Every row comes from one small tree of marks. The marks that hang from a mark follow it in brackets, in the order of their numbers. Every link used is in the known rows. Which tree was each row made from?
Known rows:
Q844{Q501{Q59 Q97 Q227 Q582{Q25} Q878}}: |  -7.3 | -11.5 | -25.1 |  -4.5 |  33.0 |  33.1 |  13.5 |   5.4 |  17.2 |   9.7 | -12.7 |   8.8 | -17.8 |  12.6 |  -5.7 |  -4.3 |  -3.2 | -16.1 |  11.6 |  23.8 |  -2.6 | -19.0 |
Q355{Q501{Q59 Q97 Q227 Q582 Q878}}: | -11.0 | -16.7 | -33.2 |   1.1 |  38.1 |  34.0 |   8.2 | -10.6 | -11.4 |   6.5 | -25.5 |  10.8 | -15.5 |   2.6 | -18.9 |  -4.5 |   5.3 |  -5.2 |  10.4 |  28.2 |   7.1 | -32.8 |
Q582{Q25{Q501{Q59 Q97 Q227 Q878}}}: | -19.9 |  -7.3 | -13.4 |  -7.3 |  20.2 |   5.1 |   8.0 |   0.5 |   4.3 | -10.4 | -15.2 |   5.0 | -25.2 |   7.7 |  -3.8 |  -8.8 |  -0.2 | -17.5 |  25.2 |   0.9 |  -3.6 | -21.7 |
Q501{Q97}: | -25.6 |   5.6 | -21.7 | -13.9 |   1.6 |  17.2 |   9.9 |  -5.3 |  -6.3 |  13.5 |  15.3 |  49.6 | -12.0 |   3.2 | -13.2 | -13.7 |  19.6 |  -6.3 |  37.6 |   9.4 |   2.7 | -55.6 |
Q582{Q25{Q501{Q878}}}: | -35.6 |  -0.2 |  -8.7 | -12.0 |  14.8 |   6.7 |  14.1 |   6.4 |  -1.3 | -18.4 |   5.2 |  -5.9 | -29.2 |   2.6 |   9.9 |  -2.3 |  10.9 | -18.6 |  36.7 |   6.0 |  -0.8 | -27.7 |
Q501{Q844}: | -19.8 |   7.6 | -14.5 | -24.2 |  10.7 |   9.3 |  11.9 |  -5.8 |   6.6 |  -0.1 |  31.9 |  21.8 |  -8.5 |   6.8 |  -0.5 |  -9.7 |  25.7 |  -4.3 |  48.1 |  -2.0 |   5.2 | -51.2 |
Q355{Q501{Q59 Q227 Q582}}: | -14.9 | -12.1 | -22.0 | -13.7 |  33.9 |  25.3 |  -3.9 |  -4.6 | -23.3 |   1.7 | -11.9 |   7.7 | -16.2 |   5.2 | -17.4 |  -9.3 |   9.1 |  -7.4 |  23.1 |  22.5 |  10.5 | -30.3 |
Q582{Q25{Q501}}: | -33.1 |   1.8 |  -5.0 | -19.5 |   8.8 |   3.2 |   8.4 |   6.7 |  -3.4 | -17.0 |  13.6 |   1.5 | -25.2 |   2.3 |   5.6 |  -8.5 |  11.7 | -16.7 |  45.9 |   2.5 |  -0.6 | -31.0 |
Q25{Q501{Q59 Q97 Q227 Q844} Q582}: |   3.7 | -11.5 | -23.2 | -14.7 |  33.8 |   7.1 |  13.9 |   0.2 |   6.9 |  16.5 |  -2.1 |  -0.1 | -10.6 |   8.1 | -23.6 | -25.9 |  -2.1 | -14.3 |  39.8 |   5.2 |  -7.1 | -19.3 |
Q355{Q501{Q59 Q97 Q582 Q844 Q878}}: |  -5.7 |  -9.6 | -36.4 |   0.3 |  42.2 |  38.0 |  24.7 | -24.0 |  17.2 |   6.2 |  -1.6 |   6.3 | -12.6 |  -2.6 |  -5.6 |  -3.5 |  16.5 |   1.6 |  18.5 |  30.0 |   6.4 | -37.9 |
Q355{Q501}: | -35.9 |  -1.8 | -21.3 | -12.7 |  11.7 |  15.9 |   5.2 |  -4.5 | -26.4 |  -8.0 |   1.8 |   9.3 | -22.6 |  -7.3 |  -5.3 | -11.3 |  28.4 |  -5.7 |  40.7 |  15.8 |   6.4 | -45.6 |
Q582{Q25{Q501{Q97 Q227 Q878}}}: | -25.8 |  -9.0 | -11.8 |  -9.1 |  11.8 |   5.2 |   9.5 |   7.9 |  -0.2 | -17.1 |  -8.9 |  -2.5 | -20.4 |   2.4 |  -3.7 |  -5.0 |   1.4 | -13.8 |  34.8 |  -0.5 |  -4.1 | -31.1 |
Q501{Q59 Q97 Q227 Q844 Q878}: |   0.6 |  -6.1 | -28.3 |  -5.4 |  28.3 |  12.8 |  11.0 | -16.9 |  19.4 |   9.5 | -12.5 |  26.4 |  -9.2 |  15.9 | -14.3 |  -9.9 |   7.5 |  -5.2 |  15.7 |  -4.5 |   1.1 | -37.2 |
Q582{Q25{Q501{Q59}}}: | -27.0 |   3.2 |  -6.9 | -17.1 |  17.1 |   2.9 |   7.0 |  -0.5 |   2.0 | -11.2 |   6.9 |   8.5 | -30.2 |   7.0 |   5.2 | -12.3 |   9.6 | -19.9 |  36.3 |   4.4 |   0.2 | -21.4 |
Q878{Q501{Q97 Q582}}: | -18.0 |   5.2 | -21.7 | -11.0 |  22.2 |  44.5 |  14.2 |  -1.4 |  -5.5 |  12.1 |  21.4 |  17.2 | -12.0 |  -1.5 | -11.0 |  -4.1 |   3.1 | -10.2 |  30.8 |  31.3 |   3.7 | -42.2 |
Q844{Q501}: | -34.6 |   6.3 | -20.6 | -17.2 |   7.2 |  21.5 |   9.8 |  11.3 |  -7.7 |   0.6 |  15.5 |  18.1 | -27.4 |   2.5 |   6.0 | -15.7 |  25.6 | -16.4 |  41.4 |  14.1 |  -3.2 | -35.5 |
Q25{Q501{Q878} Q582}: | -30.2 |  -3.7 | -20.5 |  -9.3 |  30.2 |  15.1 |  23.3 |  13.7 | -20.0 |   9.8 |   2.7 | -11.6 | -28.8 |   4.9 |  -4.6 |  -9.1 |   7.6 | -23.8 |  37.1 |  23.5 |  -2.1 | -21.0 |
Q878{Q501{Q59 Q97 Q227 Q582{Q25} Q844}}: |   9.1 |  -5.1 | -15.2 | -13.4 |  35.5 |  30.6 |   8.2 |  -8.8 |  24.3 |   4.9 |   9.0 |  -2.1 |  -2.3 |   7.5 | -15.6 |  -5.4 | -10.8 |  -6.2 |  24.3 |  13.1 |   1.6 | -27.2 |

Which tree is each row?
|  -1.9 |   1.7 | -21.7 | -10.5 |  23.6 |  21.6 |   3.8 | -11.0 |   9.0 |   4.2 |   0.8 |  10.9 | -11.8 |   5.1 | -16.6 | -16.2 |   3.6 |  -8.1 |  28.6 |   1.6 |  -2.6 | -32.5 | : Q878{Q501{Q59 Q97 Q227 Q844}}
|  14.9 | -14.6 | -19.7 |  -8.6 |  42.7 |  24.0 |  16.4 | -13.4 |  38.6 |  11.0 |  -2.9 |  10.0 |   2.8 |  19.2 | -14.2 |   3.8 | -10.6 |  -2.7 |  10.3 |  10.3 |   5.5 | -30.8 | : Q501{Q59 Q97 Q227 Q582{Q25} Q844 Q878}
| -12.8 |   0.8 | -12.8 | -14.4 |  17.4 |   5.0 |  15.1 | -10.0 |  25.6 | -10.0 |  12.1 |   9.0 | -19.0 |   2.6 |   2.7 | -14.5 |   9.5 | -10.7 |  39.9 |  -0.7 |  -3.5 | -28.5 | : Q582{Q25{Q501{Q59 Q97 Q844}}}
| -32.9 |  -0.4 | -22.4 | -10.9 |  31.2 |  33.7 |  19.0 |   8.9 | -13.7 |  -5.9 |  11.6 |   0.1 | -28.7 |   3.4 |   8.2 |  -0.7 |   9.1 | -18.6 |  33.0 |  25.1 |   2.5 | -28.9 | : Q25{Q501{Q582 Q878}}
|  -2.7 |   0.4 | -16.3 | -13.4 |  28.9 |  27.6 |  13.5 | -14.0 |  20.0 |  23.6 |  15.8 |  44.1 |  -8.0 |  14.7 | -13.5 |  -5.7 |  -1.6 |  -9.3 |  16.9 |  26.2 |   9.0 | -34.2 | : Q501{Q59 Q97 Q582{Q25}}
| -18.6 |  -5.6 | -28.9 |  -9.3 |  11.8 |  18.5 |  16.0 | -16.2 |   4.8 |  -6.0 |   8.4 |  10.3 |  -9.0 | -12.8 |  -9.0 | -14.3 |  29.6 |   5.5 |  46.0 |   9.6 |   1.9 | -54.5 | : Q355{Q501{Q97 Q844}}
|  -2.4 |   7.6 | -25.8 | -13.8 |  19.0 |  14.6 |  15.3 | -24.4 |  26.6 |  17.1 |  17.8 |  46.7 |  -9.4 |   9.9 |  -9.2 | -19.7 |  19.7 |  -3.2 |  31.0 |   2.4 |   2.2 | -44.3 | : Q501{Q59 Q97 Q844}
| -13.1 |  -4.0 | -20.9 | -18.1 |  29.8 |  30.4 |   0.6 |  11.0 |  -4.9 |  11.0 |   2.0 |  16.2 | -20.7 |  14.9 |  -6.6 | -13.8 |   5.7 | -19.1 |  24.1 |  20.8 |   0.9 | -20.0 | : Q844{Q501{Q59 Q227 Q582}}
|  -7.3 | -11.5 | -23.0 | -18.7 |  24.3 |  25.6 |  10.6 |   4.3 |   6.7 |  -6.7 |  13.1 |   2.9 |  -4.2 |   0.4 | -11.0 | -13.5 |   2.0 |  -5.7 |  47.8 |   4.9 |  -3.0 | -39.9 | : Q25{Q501{Q97 Q227 Q582 Q844}}
| -11.3 |  -8.7 | -14.6 |  -9.5 |  23.5 |   3.7 |  12.7 |  -4.7 |  21.4 | -14.4 |  -7.1 |  -4.0 | -18.5 |   6.3 |  -1.1 |  -8.5 |   1.5 | -12.2 |  30.4 |  -4.9 |  -4.8 | -23.6 | : Q582{Q25{Q501{Q59 Q97 Q227 Q844 Q878}}}
|  -6.6 |   4.0 | -22.7 | -13.5 |  26.2 |  42.8 |  20.0 |  -7.7 |  15.4 |   7.7 |  31.2 |   6.4 |  -3.7 |  -2.8 |  -8.2 |  -3.9 |   5.9 |  -3.2 |  37.4 |  23.1 |   2.0 | -45.1 | : Q878{Q501{Q97 Q582 Q844}}
| -21.9 |  -0.2 | -20.7 | -16.3 |  17.1 |  15.5 |  -2.8 |   9.4 |  -9.5 |   4.1 |  -6.1 |  20.1 | -28.3 |  12.8 |  -4.5 | -20.9 |  14.9 | -20.1 |  28.5 |   6.7 |  -3.3 | -21.4 | : Q844{Q501{Q59 Q227}}
|  -4.0 | -14.1 | -21.1 | -17.3 |  23.3 |   6.7 |  15.6 |   9.3 |   0.7 |   9.8 |   5.3 |  -8.3 |  -4.5 |   1.6 | -23.2 | -21.3 |   0.9 | -11.1 |  52.0 |   3.1 |  -8.2 | -31.4 | : Q25{Q501{Q97 Q227 Q844} Q582}
|  -9.6 |   1.6 | -30.9 |  -2.0 |  39.2 |  42.1 |  21.9 | -15.0 |   9.4 |  29.4 |   3.7 |  45.2 | -16.9 |  16.1 |  -9.0 |  -0.7 |   3.4 | -11.9 |   3.5 |  35.2 |   9.1 | -34.3 | : Q501{Q59 Q97 Q582 Q878}
|  -2.2 | -10.5 | -29.5 |  -6.9 |  42.3 |  30.0 |  16.8 |  -5.3 |  15.1 |  -0.8 |  -4.3 |   2.4 | -15.6 |   8.3 |  -5.6 |  -9.4 |  -1.7 | -11.2 |  24.5 |  11.2 |  -2.6 | -24.5 | : Q25{Q501{Q59 Q97 Q227 Q582 Q844 Q878}}
|  -4.8 |  -5.2 |  -6.3 | -22.2 |  28.6 |  26.5 |   4.9 |   5.6 |   8.5 |  -9.4 |  19.1 | -22.4 |  -1.6 |   5.0 |  -7.8 |   2.0 |  -5.6 |  -7.8 |  37.7 |   9.7 |   3.7 | -32.9 | : Q878{Q501{Q227 Q582{Q25} Q844}}
|  -1.9 |  -4.1 | -14.3 | -10.7 |  31.7 |  32.0 |   2.2 |  -2.6 |   3.3 |   8.6 |  -1.6 |   9.3 | -10.3 |   8.9 | -19.7 |  -5.5 | -13.3 | -13.1 |  17.1 |  20.7 |   3.0 | -24.6 | : Q878{Q501{Q59 Q97 Q227 Q582{Q25}}}
|  -4.1 |   0.8 | -15.6 | -14.5 |  25.2 |  36.3 |  20.8 |  -7.6 |  25.4 |   1.4 |  30.5 |  -3.2 |  -1.5 |  -2.3 |  -5.2 |   0.1 |   0.3 |  -3.1 |  37.3 |  21.0 |   1.4 | -41.6 | : Q878{Q501{Q97 Q582{Q25} Q844}}
|  -6.7 |  -6.2 | -27.6 | -12.2 |  26.1 |  35.0 |   4.9 |   5.9 |   4.9 |  17.6 |  -1.6 |  28.6 | -15.0 |  10.9 | -13.2 | -17.5 |   3.4 | -14.0 |  22.1 |  22.6 |  -2.4 | -26.4 | : Q844{Q501{Q59 Q97 Q227 Q582}}
|  -8.3 | -14.2 | -33.4 |   0.4 |  29.0 |  17.2 |  10.8 | -18.8 |   4.9 |  -4.0 | -24.2 |   2.1 | -14.7 |  -1.3 | -13.4 | -10.9 |  17.0 |   0.1 |  21.5 |   6.2 |   1.4 | -36.6 | : Q355{Q501{Q59 Q97 Q227 Q844 Q878}}
|   0.4 |  -8.4 | -25.5 | -15.5 |  34.9 |  25.2 |   9.0 |  -4.6 |  12.9 |   1.0 |   5.7 |  12.3 | -10.6 |   6.9 | -11.9 | -17.9 |  -0.3 |  -9.3 |  35.3 |   7.1 |  -2.3 | -28.0 | : Q25{Q501{Q59 Q97 Q227 Q582 Q844}}
| -32.0 |  -4.8 | -22.6 | -10.4 |  14.4 |  20.3 |   6.3 |  17.9 | -13.2 |  -5.9 |  -9.1 |   2.0 | -27.0 |   7.2 |   1.9 |  -8.4 |  16.0 | -18.2 |  29.5 |   8.9 |  -4.3 | -29.2 | : Q844{Q501{Q227 Q878}}
| -13.0 | -10.3 |  -2.0 | -27.6 |  20.3 |  15.4 |  -3.7 |  13.3 | -10.0 |   1.3 |  11.8 |  10.0 |  -0.4 |  16.2 | -16.8 |   2.7 |  -6.0 | -10.0 |  31.9 |  10.2 |  10.4 | -38.8 | : Q501{Q227 Q582{Q25}}
| -12.0 |   2.0 | -30.2 |  -9.9 |  26.5 |  40.7 |  16.4 |  -1.3 |  12.6 |  21.9 |  12.8 |  35.7 | -20.5 |   7.6 |  -3.1 | -16.2 |  12.0 | -15.1 |  23.9 |  32.1 |  -1.3 | -28.4 | : Q844{Q501{Q59 Q97 Q582}}
| -30.7 |  -7.1 |  -6.5 | -14.1 |  14.6 |   1.9 |   5.6 |  12.1 |  -8.0 | -21.6 |  -6.4 | -11.6 | -24.4 |   5.7 |   2.5 |  -2.9 |   3.5 | -17.6 |  36.2 |  -1.6 |  -1.6 | -26.2 | : Q582{Q25{Q501{Q227 Q878}}}
|   0.0 |  -0.2 | -15.5 | -18.5 |  39.9 |  32.7 |   2.7 |  -3.8 |   3.4 |   4.4 |  12.5 |  -4.1 | -10.2 |  10.8 | -11.3 |  -6.6 |  -2.5 | -11.3 |  26.2 |  14.3 |   4.8 | -25.2 | : Q878{Q501{Q59 Q227 Q582 Q844}}
| -15.8 |  -2.9 | -17.1 | -20.7 |  26.8 |   8.8 |  21.9 |   7.8 |  -1.4 |   7.1 |  23.0 | -13.0 | -15.0 |   2.6 |  -6.1 | -17.3 |  12.0 | -15.6 |  54.9 |  11.4 |  -4.0 | -27.5 | : Q25{Q501{Q844} Q582}
|  -8.9 |  -8.1 | -22.8 | -13.0 |  45.3 |  26.0 |  12.2 |   0.4 |   4.8 |  -7.7 |  -1.3 |  -9.5 | -21.3 |  12.3 |   1.2 |  -5.9 |   0.4 | -15.9 |  26.2 |   9.8 |   0.8 | -18.1 | : Q25{Q501{Q59 Q227 Q582 Q844 Q878}}
